Known rows, with every way that one mark hangs from another:
(F (J (H (R (L N))))): -111; 289; 86; -378; -337; 328; 76; -250; -513; -77; 197; 416; -109; -169; -52; -47; -133; -115; 534; 130
(N (H J (R L))): -181; 229; -144; -47; -340; 65; 281; -154; 181; -348; 152; 201; 38; 411; -209; -23; 95; -178; 348; 342
(J (H E R)): -190; 133; 75; -138; -367; 103; 188; -198; 264; -152; 30; 136; -70; 219; -82; -89; -477; -271; 461; 358
(K (L R) (X E)): -128; 226; -45; -153; 80; 208; 48; -436; 423; 64; -37; 174; 115; 44; -83; -63; -439; -356; 767; 534
(S (F J)): -121; 452; -166; -210; -76; 37; 279; -605; -448; -256; -50; 453; -171; 36; -312; -20; -562; -263; 786; 415
(N (H E)): -109; 170; -165; -53; -415; -87; 207; -199; 475; -195; -214; 181; -13; 255; -519; -85; -356; -255; 514; 640
(F (J (H E (R L)))): -174; 211; 192; -271; -237; 51; 135; -153; -323; -142; 224; 310; -6; 110; -5; -36; -209; -157; 487; 392
(R (L Y)): -132; 356; -262; -357; -285; 394; 261; -462; 87; -28; 137; 399; 42; -54; -339; -138; -117; -354; 643; 501
(H J R): -209; 174; -164; 5; -182; 205; 346; -477; 141; -392; 118; 177; -97; 491; -127; 16; -246; -274; 528; 190
(H E J R): -191; 88; 32; 29; -229; 49; 272; -164; 183; -458; 83; 35; 51; 667; -187; 15; -221; -277; 503; 219
(K (L N R Y)): -220; 249; -88; -333; -267; 433; 5; -58; 108; 362; -121; 475; 53; -130; -462; -171; -380; -468; 796; 119
(R L): -61; 338; -180; -253; -236; 248; 280; -723; 65; -116; 95; 347; -29; 28; -234; -84; -13; -238; 666; 595
(H E): -93; 184; -76; -129; -263; 77; 234; -466; 265; -211; -95; 183; -16; 266; -366; -63; -338; -290; 661; 571
(H J (R L)): -168; 237; -60; -113; -206; 222; 326; -416; -17; -356; 266; 204; 36; 434; -45; -3; 113; -218; 502; 248
(J H): -109; 263; -203; -224; -378; 259; 219; -726; 205; -10; 11; 272; -205; -153; -134; -102; -545; -287; 575; 579
(H J): -110; 212; -216; -50; -218; 203; 310; -671; 113; -317; 44; 186; -86; 311; -232; 2; -291; -291; 622; 426
(K (X E)): -18; 254; -200; -153; -49; 271; 218; -688; 384; -358; -20; 73; -3; 47; -164; -11; -437; -257; 665; 618
(K L (X E)): -123; 229; -88; -134; 217; 184; 161; -438; 505; -174; 145; 88; -15; 14; -14; -17; -486; -295; 690; 672
(J (H E (R L))): -158; 198; 166; -250; -399; 123; 162; -175; 80; -105; 186; 178; 50; 165; -7; -111; -100; -215; 443; 431
(L N Y): -112; 279; -265; -331; -407; 504; 167; -297; 104; -54; -84; 349; -57; -119; -534; -123; -384; -369; 690; 195
(K (L R) X): -275; 253; -58; -193; 34; 163; 141; -628; 239; 146; 37; 173; -57; -22; -168; -112; -367; -425; 879; 506
(H E J (R (L N))): -75; 134; 249; -155; -412; 191; 118; 116; -112; -405; 142; 67; 201; 482; -197; -13; 256; -170; 501; 52
(F J): -126; 291; -272; -174; -57; 154; 278; -768; -226; -189; -18; 441; -207; 64; -314; 4; -479; -246; 734; 499

Rows:
-141; 69; 64; 4; -510; 2; 121; 360; 257; -441; -132; 25; 83; 541; -450; -12; -116; -197; 382; 62
(L (N (H E J R)))
-81; 179; 266; -328; -538; 252; 32; 55; -28; -101; 121; 160; 75; 39; -109; -118; -6; -169; 462; 178
(J (H E (R (L N))))
-214; 313; 185; -215; -232; -75; 172; -17; -379; -272; 20; 265; -102; 154; -67; -36; -657; -234; 570; 238
(S (F (J (H E R))))
-70; 344; -155; -439; -413; 523; 144; -277; -35; -11; 66; 401; 66; -172; -451; -144; -7; -315; 672; 268
(R (L N Y))
-27; 94; 63; -64; -682; 31; -27; 126; 158; -117; -379; 152; 218; 366; -617; -81; -144; -283; 551; 150
(L (N (H E J)) R)
-170; 247; -18; -287; -389; 493; 183; 50; -121; -263; 250; 245; 127; 229; -248; -64; 126; -294; 503; -66
(H J (R (L N Y)))
-185; 294; -222; -138; -359; 104; 276; -244; 269; -200; 53; 319; -40; 199; -280; -83; 17; -184; 426; 440
(N (H (R L)))
-180; 297; -9; -306; -183; 209; 199; -489; -370; -86; 269; 416; -142; -67; 54; -38; -236; -161; 509; 375
(F (J (H (R L))))
-158; 145; 66; -18; -388; -104; 218; 167; 231; -414; 109; 78; 184; 589; -263; -22; 134; -178; 328; 371
(N (H E J (R L)))
-105; 352; 134; -263; -263; -77; 133; -241; -417; -177; -54; 287; -82; -48; -182; -56; -698; -252; 662; 465
(S (F (J (H E))))
-66; 250; -31; -351; -599; 187; 41; 336; 205; -74; -108; 276; 209; -5; -655; -166; 6; -271; 499; 387
(R (L (N (H E)) Y))
-99; 234; 35; -186; -346; 355; 196; -208; -158; -339; 196; 199; 58; 323; -152; -16; 222; -171; 530; 22
(H J (R (L N)))
-249; 251; -207; -144; -357; 216; 277; 107; 187; -264; 177; 268; 117; 305; -331; -71; 8; -301; 334; 244
(N (H J (R (L Y))))
-38; 253; -235; -201; -633; 227; 36; -315; 203; 94; -427; 403; 0; -19; -635; -139; -247; -277; 634; 223
(L (N H) R)
-153; 210; 74; -169; -251; 91; 240; -226; 118; -261; 116; 205; 100; 413; -172; -67; 73; -215; 549; 400
(H E (R L))
-42; 191; -150; -95; -656; 194; 45; -199; 91; -55; -333; 275; 71; 172; -579; -77; -154; -286; 573; 141
(L (N (H J)) R)
-77; 194; 176; -248; -396; 225; 119; 5; -4; -242; 52; 188; 134; 292; -277; -77; 161; -171; 569; 154
(H E (R (L N)))
-210; 241; -21; -254; 49; 249; 124; -388; 162; -68; 139; 83; -152; -145; -218; -71; -305; -313; 828; 384
(K (L N) X)
-227; 211; 91; -343; -422; 276; 149; 81; 136; -28; 223; 224; 121; 61; -111; -157; -205; -327; 433; 338
(J (H E (R (L Y))))
-175; 312; -103; -380; -386; 520; 171; -47; -30; -96; 150; 383; 68; 6; -357; -129; 32; -302; 566; 29
(H (R (L N Y)))
-224; 240; -122; -202; -166; 197; 225; -512; -229; -128; 103; 383; -269; -1; -36; -19; -601; -215; 537; 297
(F (J (H R)))
-117; 207; -221; -203; -657; 328; 40; 80; 126; 16; -285; 330; 144; 93; -677; -133; -266; -396; 555; 22
(L (N (H J)) R Y)
